Known rows, with every step that occurs
molo -> rufod -> gegi -> kiti -> demes: [ -3 -26   4   9 -13 -38  13 -21  -3 -23   4   1  -5 -27  -1  15 -13  -5
   6 -24   2  -4 -11   4  -6   7  -3  14 -15   7  19  -5   9   5]
peke -> rufod -> gegi -> kiti -> demes: [  3 -17  -3  10 -22 -37   7  -7  -9 -14   4   4  -5 -19  10  15 -18   0
  -5 -26   6   0  -7  -7  -2   7  -5   7  -8   5  21  -8   1  -3]
leput -> peke -> rufod: [ 12   0   2   3  -6  -3  -2   5  -7  -2  13 -10  -7  -2  20  -1 -11 -17
  -3 -12  -6   4   3  -9   0   5 -11   5  -2  -2   7 -12   1  -5]
doke -> rufod: [  5  -5   5   4  -5   0  10   4 -11   2  -1  -3 -12  -4  13  -6  -3  -2
   9   5   5   6   5  -2   0   8  -2 -10   1   8   4  -1   6   1]
demes -> vutaser: [ -1   1   3   4   8  -1  -4  -5 -10   4  -5   2  -4  -6   1   2  -3   0
   2 -16  -7  -8   2  -4  -4  -5   7 -15  -6   6  -7  -4   0   8]
peke -> rufod -> doke: [  4   8  -5   6  -5   3 -21   3  -4 -15   0  -2  -9 -17   0  14 -14  -9
  -2   8   8  10   5 -12  10  -1  -9  -1   2   1  10 -10   0   8]
demes -> vutaser -> molo -> rufod -> doke: [ 10  -2   0   6  18  10 -20 -16  -6 -24  -2 -17 -16 -24  -8  14 -11  -5
  17  -2  -2   4  -2   7   6 -11   3  -5 -18  12   0 -14   1  24]
rezupor -> leput -> peke -> rufod -> gegi -> kiti -> telutab: [  7  -2 -11  13 -11 -13  10 -11 -14  10  12  10  -1 -19  23  -1  11 -36
   2 -47 -10 -15 -10  -9  -8  15  -4 -10 -11  17   6 -20  11 -11]
telutab -> kiti -> gegi -> rufod: [-14 -13  12  19  -3  13  11 -26  -7 -10  11  -1   6   8  17   4   8 -13
  -3  -3  -3  -1   5   4  -5   5   9   9 -10  -2  12  -2   4  -1]
kemu -> vutaser -> molo -> rufod -> doke -> demes -> leput -> peke: [ 27 -23  -6   2  20  -7 -16  -7  -2 -26   6 -21  -9 -19  12   8  -3  -8
  21 -11 -10  17  -9  10 -16   5   1  -5   0  22  16 -16  13  18]
telutab -> kiti -> demes -> doke: [ 11 -27  12   2  -5 -24   7 -16  -6  -8  11 -11  -2   0   4   3  17  -6
   7  -7 -18   7   2  -3   6  -2   4 -12  -9  -1   2  13  12   4]
telutab -> kiti -> gegi -> rufod -> doke -> demes: [-10 -13  22  29  -6   9  -3 -30  -7 -21   1   2  16  -5  20  13  19 -20
  -2 -11   8  11   0   1   1  15   9   0   1  11  21   4   8   9]
molo -> rufod -> doke -> demes -> vutaser: [  2  -6  11  13   9  -6 -21 -13 -14 -24 -14  -4  -6 -29   1  17  -6 -12
  11 -20   4   5  -4  -7  -1  11   3 -12  -2  17   7   0  10  20]
rufod -> gegi: [  0  -3  -7   2  -5   4  -1  -6   8  -5   4  -4   5 -16 -15  11   6  -6
   2  -4  -5   0   4  -1  -2   7  -1   4  -6   3  10  -4   5   5]
kemu -> vutaser -> demes: [  5  -1  -9   1  -1  -1  -5   4  -3   2  -7  -3 -11   0  12   9  -9   3
  10   3   0   2 -14   0 -11   3  -1 -11  10  -3   8   1  -4   8]
kemu -> vutaser -> molo -> rufod: [  9  -9 -10  -2  12   1  -2   0   1 -19  10 -10 -24  -4   4  10 -29  10
  20   9  -1  13  -4  11 -16   0   4   3  -3   2   0 -11  -1   6]
rufod -> doke -> demes -> leput -> rezupor: [ 15 -17  -2  -4   3 -14 -20  -4 -13  -9 -18  -4  11 -11  -1  -9  16   1
  -5 -22  -3  -2   0  -6   7  15  -2 -17  -2   5   7  -7  21  26]
doke -> demes -> leput: [  9 -17  -7  -4   7 -15  -4   1 -11  -5 -13  -5   6   1   9  -7  13   5
   4 -16  -2   1  -3  -4  -5  10   0  -7   2  14  14   4  12  -4]
rezupor -> leput -> demes -> doke: [ 17 -28 -13  -9   3  -4  -5 -14 -11  -3  -5   3   2   0  12  -7  18 -16
  -6 -27 -12  -8   0 -10   0   6  -3 -19 -10   6  -2   7  14  -5]
kemu -> vutaser: [ -3  -1  -6   2   3  -4   0   5   1   1   4   8 -10  -1   5   7 -16   9
   3   3  -1   6  -1   0 -18   2   6  -9  12   0  -4  -4  -2   5]
rezupor -> leput -> demes: [ 11 -17  -9   2  -6  -2   4 -17  -2  -5 -10  18   1   5  14  -7   7 -18
  -8 -21  -5  -9 -11 -11  -2  14  -3 -10  -9   4   2   8   7  -4]
kemu -> vutaser -> molo -> rufod -> peke: [ 19 -13 -11   9   9   2  -5  10  14 -22  12  -6 -24  -6  -2  18 -27  13
  22   2  -3  23  -3  17  -5  -1   2  -4 -12   4   7 -15  -4   8]
telutab -> kiti -> demes: [  5 -17  15  13 -14 -22  17 -20   3 -11   7   5  -6   7   6   3   5  -7
   4  -1 -11   5  -8  -5   5   5   4  -5  -8  -4   5  12   5   5]
rezupor -> leput -> demes -> doke -> rufod -> gegi: [ 23 -37 -15  -3  -5  -2   3 -15 -13  -7  -1  -3  -3 -20  10  -2  21 -25
   3 -27 -12  -3   8 -12  -1  20  -6 -26 -15  17  10   2  25   0]
rezupor -> leput -> demes -> doke -> rufod: [ 22 -33  -8  -4  -1  -6   4 -10 -21  -2  -6   1  -9  -4  24 -11  16 -18
   0 -22  -8  -3   4 -12   1  13  -5 -30  -8  15   3   6  20  -6]
molo -> rufod -> doke -> demes -> leput: [  6 -19  -6   1  11 -13 -20  -8  -9 -29 -14  -9   0 -23  -3   8   5  -8
  14  -5   2   7  -3  -5   0  11  -5   2   0  16  20  -3  19  12]
gegi -> rufod -> doke -> demes -> vutaser: [ -6 -13  12  13   7  -5 -19 -16 -14 -11 -17   6  -1 -19  14  10   7 -10
  -1 -23  14  -1   2  -7   1   4  11 -15   5  20   7 -10   1  12]
doke -> demes -> leput -> peke -> rufod: [ 22 -15  -6  -4   2 -17  -6   6 -17  -8  -1 -15   1  -1  28  -7   2 -12
   1 -28  -7   5  -1 -14  -5  16 -10  -3   1  12  21  -7  12  -8]
demes -> doke -> rufod -> gegi -> kiti -> telutab: [ 14 -10  -5   7  -1 -23   9  -1 -25   9   5 -13   0 -26   4  -4  22  -7
  21 -23  -7 -10   6  10  -1   3  11 -25  -5  26   1 -10  17  -6]
leput -> peke -> rufod -> molo: [ 11  11  -1  10   1   9  -1   5  -8 -20  18 -13  -8 -10  17   7 -14 -27
   2 -22  -8   1  -2 -11  -7   1 -15  -6  -3  -1   8 -13  -4 -13]
rezupor -> leput: [ -6  -8  -6  -4   2   8   4  -8  -2   6  -4  16  -4  -1  10  -2  10 -11
  -6 -11  -1  -3  -3  -8  -6   6  -6  -9  -3   3  -2   1   7  -1]
molo -> rufod -> gegi -> kiti -> demes -> vutaser -> kemu: [ 18 -21   8  17   2 -34  10 -23 -14  -9   1   3  -5 -33   3  16 -18 -13
   4 -41   4 -11 -20   6  -7  18   8 -14 -26  11  14  -6   9   7]
vutaser -> molo: [ 14  -3  -3  -3   8   8   0  -1   3  -1   4 -11  -4   7  -1  -2   0   8
   6   3  -2   5  -4  11   5  -7   3   0  -8   2  -1  -3  -6   0]
telutab -> kiti: [-1 -6  7 14  2 -1  8 -9  0 -2  5  3 -2 10  2 -4  8 -9  9 12 -9  8 -2 -9
  0  4  7 -3 -5 -1 -2  6  5  4]
peke -> rufod: [  4   4  -8  -1  -5  -3  -7   7  -9  -8   1  -3  -9  -1  10   5 -21   0
  -2  -2   5   5   4 -13   3   4  -8   2  -1  -4   8  -6  -2  -7]
rufod -> gegi -> kiti: [ -7 -10  -3  12  -2 -13   4  -5  -2   2  -1   5   8 -15  -5   3   5  -1
   1 -12   2  -3  -2   1  -8   2   5   6  -6  11   8  -8   4   2]
doke -> demes: [  6  -6   8   5  -3  -7  -1   1  -5  -3  -8   0   6   3  12   0   4   1
   2 -15   7   6  -6  -2  -1  15   2  -7   8   9   8  11   2  -4]

Rows
[ -4   2  13  18  -5  15  11 -18  -4  -6  13  -2  10   6   7   5  10 -10
   0  -3 -12   3   0   4  -4   7   6   1  -9  -3   7  11   6   5] => telutab -> kiti -> gegi
[ -2  -8  -6   0  -1   0  -3  -9   5 -23   6 -11  -4 -24 -17  15  -8 -12
  12  -4  -3   1   5  -2  -4  12  -6  15 -11   1  13  -7  12   5] => molo -> rufod -> gegi
[  1   5  -7  15  -7 -19   9  -7  -6   6   3   5   9 -16  -9   1  13  -8
  11 -22  -5 -15 -10   9  -4   4  14  -5  -5  15   1  -9   3  -6] => rufod -> gegi -> kiti -> telutab
[ 39  -4   2  12   7  -6  -1 -13 -12   5  -9   6   4   0   9  -4  -9 -16
  -4 -28  -4 -12 -18   0   2  17  12 -30 -19   6  -1   7   0  -1] => leput -> demes -> vutaser -> kemu
[ 20  -2   8  12  12   4 -20 -10  -7  -9 -11 -10   1 -14   5   9   7   1
   8 -19   1  10  -8   5   7  -3  12 -22  -5  22   2   0  -3  19] => rufod -> doke -> demes -> vutaser -> molo
[  5  -2   8  11  -2  -2 -15  -3   0 -11 -11   2   9 -14   2  10   8  -7
  -2  -9  10  11  -7  -3   5  10   1  -9  11  13   9   7   4  10] => rufod -> doke -> demes
[ 19 -19   2  -1   7 -13   2  -1  -9   0  -1 -10  12   1  17 -12  22 -12
   3 -27 -12  -1  -4  -2  -7  10  -2  -5   0  16  12   0  14   0] => doke -> demes -> leput -> peke
[ 39   5  14  22   7   0 -18  -2 -19   1   1  -6   1 -23  28  11  -8 -31
  -5 -39   6   9 -15 -10   3  25   1 -32  -5  17  12  -4   6   7] => leput -> peke -> rufod -> doke -> demes -> vutaser -> kemu
[  2  14 -11   8   1   9  -7   9 -10 -25   5  -7 -12  -9   8  11 -21 -10
   4 -10   3   3  -2 -15  -4   1 -12  -7   1  -3  10  -8  -6 -14] => peke -> rufod -> molo
[ 17 -14 -13  -6   8  -6  -3   0  -7   6  -1 -14  -7   0  19  -3   9 -10
  10  -6 -18  -6 -11   2 -16  -2  -6 -11   1   3  13 -12   6   9] => kemu -> vutaser -> demes -> leput -> peke
[ 18 -21 -15  -5   0  -1  -6   4 -16   0   2 -24 -16 -25   9  15   6  -3
  22   0  -7   8   6   0 -10   9  -4 -24   4  11  16  -5  12  12] => kemu -> vutaser -> demes -> doke -> rufod -> gegi
[ 12 -19   6  13 -23 -35  12 -10  -6  -9  15  -3  -2 -20  19   9 -11 -17
  -6 -38  -4  -2  -7  -4  -4   9 -10   7 -11   8  21 -14   4  -1] => leput -> peke -> rufod -> gegi -> kiti -> demes
[ 29 -24  -3   3   0  -3  -7  13 -12   1  -5 -26 -13  -8  14   4  18  -2
  16  -6  -4  11   4   5  21  -1 -10 -26  -9   9  19  -2  10   4] => vutaser -> demes -> doke -> rufod -> peke
[  6  -4  -3   7  -4  11 -13  -8  -4  -4   7   7  -6 -19  21   6   3 -35
 -10 -16  -3   5   0 -19   1   7 -17  -8  -4   6   7 -15   8   8] => rezupor -> leput -> peke -> rufod -> doke
[ 27   4  13  20  12   2 -17  -8 -11   4 -11   3   9 -21   8  12   3 -14
  -2 -26  10   6 -17   0   4  19  12 -36  -2  18   5   7   4  12] => rufod -> doke -> demes -> vutaser -> kemu
[ -1 -20   8  14  -8 -35  11 -20 -11  -3  -4   9   1 -24   2  12  -1   0
  -2 -40  -7 -14  -8   1  -9   0   9 -11 -14  15   6  -6   1  12] => rufod -> gegi -> kiti -> demes -> vutaser
[ 15  -6   1   9   0 -11  -2 -13 -10  -6 -11   5  -1   1   4  -3  -5  -8
  -1 -26 -11 -13  -6  -6   0   3   8 -17 -12   8  -4   4   0   4] => leput -> demes -> vutaser
[ 14 -13  -7 -13   7  -1 -14   1 -14   4  -7 -25   0  -4   6   1  20  -3
   7  -4  -5  -5  -3   1  11  -7  -7 -10  -3  -4   9   4   5   2] => vutaser -> demes -> doke
[ 31 -18  -8  12 -10 -36  10  -9 -25   0  -1  -9   4 -20   6  -9  19 -15
  18 -32 -12 -14  -1   9   2  11  12 -26 -10  28   5  -3  17 -11] => leput -> demes -> doke -> rufod -> gegi -> kiti -> telutab
[ 12  -8  -1  -3  18   5  -6 -12 -10 -16  -1 -18 -19  -8   1   4 -15   2
  19 -11  -6  -1  -3   6  -1  -7   4  -3 -20   7  -1 -11   0  10] => demes -> vutaser -> molo -> rufod
[  7  -8  12  16   7  17 -15 -29 -14 -17  -5 -12  10 -15  18  18   8  -2
  -3 -33   8   0  -1  18   2  -1  14 -10  -8  22  16  -8  -3  13] => kiti -> gegi -> rufod -> doke -> demes -> vutaser -> molo
[ 17 -40   5   7 -11 -41  28 -15 -15  -2   7  -6  -3 -24  19  -6  13 -15
   4 -32 -13  -7  -2   4 -11   7  -4  -5 -15  24  23 -15  20   7] => doke -> rufod -> gegi -> kiti -> demes -> leput -> peke
[ 10 -15 -11 -14   7 -13  -6  -1 -13   2  -8  -6   2   3  -3 -18   8   8
  -6 -13 -12 -12   7  -4   3   3  -3  -9 -12  -9  -2 -14  16  16] => demes -> leput -> rezupor
[ -4  -1   1   5   3   1 -16 -10   2 -25  -1  -4  -7 -24 -12  14  -7 -13
   9  10   5   6   1  -1   5   0  -7   9  -4   3   6  -7   7  14] => molo -> rufod -> doke
[ -3 -12   4  15  -8  12   3  -8   7 -12   8   0   6  -3  10  17   2  -1
 -10 -22   6   0  10  18   6   0   0   5 -12   3  19 -14  -2  -4] => kiti -> gegi -> rufod -> peke
[ 18 -16  -2   6  12   0  -9 -15  -7 -24  -3 -22  -7 -22  -3  14  -7  -3
  21 -31  -4   5  -5   4  -4  14   6  -4 -19  19  14  -3   8   9] => doke -> demes -> vutaser -> molo -> rufod -> gegi
[ 22 -38  11  13  -9 -41  14   6 -14  -1   3  -2 -11 -14  20   3   8   9
   5 -27  -1   8   3  10  12  -4   1 -26  -9  19  11  -4  10   1] => gegi -> kiti -> demes -> doke -> rufod -> peke
[ 12 -22  -3  -5   8 -17 -21 -10 -17 -27 -15 -12   1 -19  -3  -5   4  -4
   4 -20  -1   1  -1  -8   6  21  -7  -6  -6   2  11 -10  26  27] => molo -> rufod -> doke -> demes -> leput -> rezupor
[ 15  -8  -2  11  10  -1 -18  -5   1 -30   0  -9 -14 -18   5  20 -20   4
  21   0   9  25 -11  10  -9  10   5  -6   8  15   9  -3   2  16] => kemu -> vutaser -> molo -> rufod -> doke -> demes
[ 17  -7   4   6   9   3 -18 -10  -1 -30  -5 -16  -6 -16   0  12  -4  -4
  17  -2  10  17 -12   8   9   7  -1   3  -5  14  14   1   4  11] => vutaser -> molo -> rufod -> doke -> demes
[  1 -11   2  -1   2  10   9 -11   0  11   8   8   1  -1  20  -8  17 -27
  -8 -25 -11  -5  -4  -5  -8   7  -7  -7  -6   4  -3  -5   8   1] => rezupor -> leput -> peke
[ 13  -1 -10   0   8   6  -2   4   4  -2   9  -3 -13   5   4   7 -15  17
  10   8  -4  11  -4  14 -15  -6  10  -9   3   4  -4  -7  -8   6] => kemu -> vutaser -> molo
[  5   2  12  15   5  -4 -19  -7 -10  -7 -15   2   5 -19   4  12   7  -7
   3 -21   3   3  -4  -6   2   6   9 -25   4  20   3   3   4  19] => rufod -> doke -> demes -> vutaser
[  5 -25   2  13 -11 -27  11 -23 -19   0   7  13 -11 -28  32   9  -3 -28
 -10 -65 -11 -13  -8 -17 -13  10  -7 -16 -21  15  12 -17  11   7] => rezupor -> leput -> peke -> rufod -> gegi -> kiti -> demes -> vutaser
